What can hang from each mark
U: A J K R
R: U W
Y: X
N: W X
A: U W Y
K: N
V: W
X: N

Known rows, with every way that one mark hangs from another
K(N): 1.26; 1.28; 1.80; -1.05; -0.92; 4.63; 3.18; 3.04; -0.33; 3.85; 3.27; 3.57; 0.61; 2.82; 1.71; -2.90; -1.13; 0.23; -1.25; -1.52; -0.10; -0.43; -0.22; -2.26; -1.82
A(U(J R) W Y(X)): -0.50; 3.84; 0.72; -0.48; -1.27; 4.29; 2.88; 2.94; -2.34; 0.26; 1.56; 2.78; -3.53; 1.59; -0.75; 2.50; -1.88; -1.71; -0.42; -1.35; 1.05; 1.43; -0.42; -1.62; -2.51
K(N(X)): 1.41; 1.80; 0.64; -2.12; -0.54; 4.30; 3.45; 3.02; 0.32; 3.45; 3.90; 2.44; 0.08; 3.45; 1.69; -2.91; -0.64; 0.10; -0.81; -1.86; 0.41; 0.03; -0.58; -2.74; -2.08
Y(X(N)): -0.38; 2.24; 2.74; 0.29; -0.36; 5.33; 4.08; 3.38; -0.64; 2.42; 4.91; 3.03; -2.00; 2.73; 2.92; -3.98; -0.85; 1.08; -1.11; -3.71; -0.38; -0.90; -1.16; -2.62; -3.70
U(J K R(W)): -0.26; 2.31; 1.27; 1.67; -1.19; 5.01; 4.24; 2.67; -2.67; 1.74; 2.26; 2.24; -1.63; 2.65; -1.50; 1.56; -0.41; 0.01; -2.56; 0.78; -0.06; 1.65; 0.98; -1.54; -2.81
A(U(J R) W Y(X(N))): -1.41; 3.16; 1.37; -0.13; -1.38; 5.92; 2.91; 2.64; -2.00; 0.63; 1.18; 2.26; -3.70; 1.11; -0.20; 1.82; -1.53; -0.88; -0.58; -2.14; 1.22; 0.48; -1.05; -1.87; -3.16
V(W): 1.59; 1.29; 1.27; -0.77; -0.40; 4.57; 4.06; 2.42; -1.46; 4.53; 4.28; 3.36; -0.43; 3.89; 2.36; -2.50; -1.44; -0.28; -0.60; -0.69; 0.19; -0.15; 0.08; -1.64; -1.78
R(U(A(Y) J K(N)) W): 1.16; 2.24; -1.36; 0.03; -1.76; 5.97; 2.91; 2.04; -1.82; 2.12; 0.78; 1.88; -0.58; 1.78; -1.82; 4.05; -0.26; -0.15; -2.20; -0.71; -1.84; 1.49; 1.51; -1.67; -3.34
A(U(J K R) Y(X)): -0.94; 3.95; 0.78; 1.34; -1.53; 5.18; 3.69; 3.54; -2.71; -1.19; 1.30; 2.16; -3.94; 1.40; -1.40; 3.48; -1.16; -0.86; -1.26; -1.27; 0.81; 1.97; 0.35; -2.55; -2.93
X(N): -0.13; 1.45; 3.04; 0.05; -0.52; 6.26; 4.17; 2.91; -0.98; 3.73; 3.71; 2.52; -0.96; 3.00; 2.65; -4.13; -1.08; 1.03; -1.29; -3.07; 0.20; -0.24; -0.60; -2.25; -2.83
A(U(R) W Y): -0.12; 2.76; 1.51; -0.67; -1.08; 5.27; 2.99; 1.54; -2.76; 2.46; 1.41; 1.80; -2.51; 1.97; 0.20; 0.46; -2.03; -1.83; -0.32; -1.21; 0.70; 1.63; 0.39; -1.73; -2.08
A(U(J) W Y): 0.49; 2.75; 0.87; -1.39; -1.18; 4.75; 3.25; 2.54; -2.26; 2.58; 1.42; 2.79; -1.94; 2.17; 0.21; 1.37; -2.64; -1.99; -0.49; -2.21; 0.85; 1.98; 0.25; -1.23; -1.74
R(U(A J K) W): 0.59; 2.83; -0.15; 0.99; -0.87; 5.75; 3.95; 2.33; -2.51; 1.99; 2.10; 1.55; -1.43; 2.62; -1.03; 2.55; -0.29; 0.64; -2.54; -0.89; -2.37; 1.82; 1.53; -1.22; -3.66
U(J R(W)): 0.07; 2.71; 1.17; 0.50; -0.97; 5.16; 3.96; 2.98; -2.02; 2.82; 3.20; 2.79; -1.70; 3.44; -0.73; -0.49; -0.76; 0.27; -1.91; 0.40; -0.12; 0.97; 0.27; -0.91; -2.43
A(U(K)): 0.10; 2.32; 2.17; 0.71; -0.75; 5.16; 4.38; 2.32; -2.42; 2.28; 2.61; 2.03; -1.70; 2.29; 1.05; -0.52; -1.65; -0.28; -1.53; -1.99; -0.98; 1.29; 1.20; -2.61; -2.49
R(U(A J K(N)) W): 1.01; 1.88; -0.73; 0.20; -1.37; 5.55; 3.08; 2.21; -1.46; 2.47; 1.29; 2.14; 0.01; 1.86; -1.46; 3.07; 0.03; 0.74; -2.69; -0.12; -2.56; 0.67; 1.42; -1.60; -3.23
Y(X(N(W))): -1.08; 1.82; 2.09; -0.33; 0.46; 4.45; 4.44; 2.10; -0.49; 2.74; 5.33; 3.47; -1.48; 1.92; 2.78; -3.09; -0.07; 0.23; -1.04; -2.69; -0.16; -0.12; -1.33; -1.68; -3.94
R(U): 1.15; 2.58; 1.65; -0.45; -0.71; 5.39; 3.73; 2.79; -1.13; 3.68; 4.52; 2.43; -0.92; 3.76; 1.64; -3.09; -1.35; 0.50; -1.25; -2.81; -1.30; 0.62; 0.29; -2.24; -2.85
A(U(J K(N(W)) R)): -1.06; 1.52; 0.56; -0.04; -1.00; 4.62; 3.40; 1.81; -1.58; 1.19; 0.17; 2.81; -0.46; 0.36; -1.87; 3.99; -0.03; -0.88; -2.10; 1.87; 0.81; 1.66; 0.73; -1.49; -1.85
N(W X): 0.35; 2.18; 0.62; -1.96; 0.75; 3.57; 4.72; 1.92; -0.59; 3.35; 5.10; 2.28; -0.91; 3.29; 1.95; -2.51; -0.11; -0.87; -0.54; -1.48; 0.83; 1.99; -0.57; -1.40; -2.65

Rows
-0.74; 4.04; -0.02; 1.48; -1.48; 4.95; 4.00; 2.43; -3.05; 0.05; 2.40; 2.13; -4.01; 1.73; -1.74; 3.49; -0.94; -0.96; -1.62; -0.63; -1.03; 1.72; 1.03; -1.98; -3.67
A(U(J K R(W)) Y(X))
-0.70; 3.64; -0.27; 1.82; -1.07; 5.04; 3.80; 2.95; -3.09; -0.82; 1.37; 1.85; -3.53; 1.59; -1.87; 4.31; 0.07; -0.27; -1.84; -0.11; -0.21; 2.06; 0.59; -1.43; -3.89
U(A(Y(X)) J K R(W))
0.05; 2.88; 0.47; 0.48; -0.68; 6.12; 3.63; 1.92; -2.94; 2.46; 2.14; 1.37; -2.44; 2.86; -0.10; 0.35; -0.42; -0.11; -1.06; -0.30; -0.60; 1.54; 0.80; -0.97; -3.08
U(A(Y) R(W))
0.17; 2.46; 0.76; 0.83; -1.02; 5.80; 3.77; 3.59; -2.67; 0.17; 0.17; 1.92; -1.84; 1.85; -0.65; 3.29; -1.02; -0.54; -1.60; -1.57; 1.38; 2.95; 0.66; -1.64; -2.38
U(A(Y) J K)
0.45; 2.03; -0.05; -0.38; -1.30; 3.70; 2.36; 3.04; -1.54; -0.30; -0.21; 3.23; -1.00; 0.18; -0.94; 4.83; -0.74; -1.40; -1.32; -1.28; 0.93; 1.24; -0.19; -2.01; -2.76
U(A(W Y(X)) J K(N))
-0.35; 2.94; 0.72; 1.33; -1.30; 5.93; 4.13; 1.10; -3.54; 2.30; 2.17; 1.12; -2.98; 2.13; -0.83; 1.44; -1.09; -1.02; -1.47; -0.48; -1.36; 1.85; 1.89; -2.07; -3.28
A(U(K R(W)) Y)
0.23; 1.72; -1.22; -0.74; -0.92; 5.23; 2.90; 1.80; -1.30; 1.18; 0.08; 2.34; -0.03; 0.62; -1.64; 5.02; 0.32; -1.00; -1.80; -0.29; 0.17; 2.59; 0.73; -1.28; -2.80
R(U(A(Y) J K(N(W))))
-0.22; 2.06; 0.40; 0.72; -1.77; 5.42; 3.41; 2.00; -2.14; 2.14; 0.79; 2.33; -1.03; 1.51; -2.09; 3.00; -0.61; -0.03; -2.50; 1.45; -1.21; 0.52; 1.42; -1.90; -2.36
A(U(J K(N) R(W)))
-1.26; 3.29; 0.30; 0.96; -0.99; 6.80; 3.48; 2.99; -2.16; 0.62; 1.91; 1.82; -3.64; 2.01; -0.50; 1.67; 0.04; 0.87; -1.36; -1.33; -0.03; 0.47; -0.58; -1.12; -4.18
U(A(Y(X(N))) J R(W))
0.17; 4.06; 0.55; -0.52; -1.07; 4.78; 3.74; 3.88; -1.67; 0.85; 3.33; 3.33; -3.30; 2.52; 0.56; 0.49; -2.09; -0.79; -0.51; -3.20; 0.01; 1.21; -0.21; -1.92; -2.64
A(U(J) Y(X))
0.18; 2.39; 1.02; -0.16; -1.39; 4.66; 3.55; 2.17; -2.93; 1.41; 0.49; 2.28; -1.95; 1.31; -0.64; 3.40; -2.31; -2.25; -1.19; -1.78; 0.82; 2.65; 0.95; -1.82; -2.11
A(U(J K) W Y)
0.77; 2.08; 1.17; -0.98; -0.41; 4.93; 3.08; 2.15; -2.37; 2.53; 1.41; 2.10; -1.34; 2.11; 1.28; 0.22; -1.58; -1.41; -0.39; -2.26; 0.68; 1.85; 0.07; -1.17; -2.33
U(A(W Y))
0.39; 1.26; 0.00; -0.68; -0.87; 4.22; 3.38; 1.96; -0.50; 2.38; 2.14; 3.31; 0.94; 1.30; -0.94; 2.22; 0.08; -0.67; -2.33; -0.07; -0.18; 1.53; 0.49; -1.66; -2.60
R(U(J K(N(W))))
0.85; 2.65; 0.42; 0.83; -1.17; 5.17; 4.20; 2.31; -2.02; 2.94; 3.69; 2.26; -1.11; 3.17; -0.76; 0.75; -0.81; 0.10; -2.61; -1.26; -2.20; 1.52; 1.34; -1.72; -3.46
R(U(J K) W)
0.12; 2.27; -0.99; 0.01; -1.05; 5.28; 3.37; 2.54; -1.49; 0.86; 0.36; 0.93; -1.08; 1.97; -2.23; 3.91; 0.94; 0.52; -2.19; 1.66; 0.09; 1.27; 0.59; -1.74; -2.78
U(A J K(N(X)) R(W))
0.38; 2.46; 0.12; -0.72; -1.67; 3.50; 2.61; 2.53; -1.53; 0.55; 0.79; 3.46; -1.46; 0.37; -0.73; 3.95; -1.71; -2.00; -1.12; -1.78; 0.11; 0.81; 0.17; -2.53; -2.57
A(U(J K(N)) W Y(X))
-2.13; 2.78; 0.50; 0.21; -0.19; 6.02; 3.51; 2.82; -1.65; -0.30; 1.23; 2.27; -3.06; 0.83; -0.26; 2.63; 0.58; 0.02; -0.92; -0.90; 2.03; 1.62; -1.35; -0.77; -3.69
U(A(Y(X(N(W)))) J R)
0.35; 1.45; -0.72; -0.74; -0.59; 5.27; 3.01; 0.95; -1.38; 2.06; 1.05; 1.92; 0.09; 0.74; -0.38; 3.03; 0.42; -1.04; -1.52; -0.80; -0.70; 2.10; 0.99; -1.77; -3.27
R(U(A(Y) K(N(W))))
0.04; 2.17; 1.37; 0.99; -0.66; 5.41; 4.01; 3.79; -2.35; 0.48; 0.69; 2.13; -1.32; 1.99; -0.34; 2.34; -0.70; 0.36; -2.09; -0.95; 0.74; 2.22; 0.57; -1.61; -2.29
U(A J K)
1.43; 1.49; 0.35; 0.10; -1.31; 4.90; 3.45; 1.28; -1.10; 4.29; 3.79; 2.48; 0.45; 2.59; 0.08; -0.66; -0.42; 0.23; -2.43; -1.03; -3.13; -0.12; 1.52; -2.57; -3.55
R(U(K(N)) W)
0.95; 1.40; 0.13; -0.58; -1.44; 4.86; 2.17; 2.41; -1.33; 1.51; -0.52; 2.27; 0.47; 0.88; -1.26; 4.11; -0.53; -0.28; -2.19; -0.43; -0.46; 1.10; 0.67; -1.84; -2.46
R(U(A(W) J K(N)))
1.06; 1.61; 0.67; -0.10; -1.71; 5.09; 2.99; 3.23; -0.62; 2.13; 1.73; 2.91; 0.45; 2.19; -0.86; 1.34; -0.71; 0.31; -2.42; -1.10; -0.46; 0.67; 0.59; -2.62; -2.39
R(U(J K(N)))
0.32; 2.22; 1.27; 0.82; -0.67; 5.70; 3.91; 2.70; -2.80; 1.10; 1.14; 1.54; -1.75; 1.93; 0.61; 1.28; -0.84; -0.51; -1.26; -2.11; 0.46; 2.44; 0.91; -2.12; -2.84
U(A(Y) K)
-0.76; 3.10; 0.57; 1.03; -1.07; 4.35; 2.87; 3.13; -3.02; -1.73; -0.37; 1.99; -3.04; 0.69; -1.71; 5.31; -0.48; -1.33; -1.33; -0.48; 1.82; 2.44; -0.21; -1.72; -3.12
U(A(W Y(X)) J K R)
-0.21; 2.44; 2.24; -0.38; -0.78; 4.81; 3.20; 1.72; -2.47; 2.80; 1.84; 1.99; -1.97; 2.12; 0.62; -0.47; -1.75; -0.92; -0.87; -0.58; 0.06; 0.87; 0.31; -1.75; -2.00
A(U(R) W)
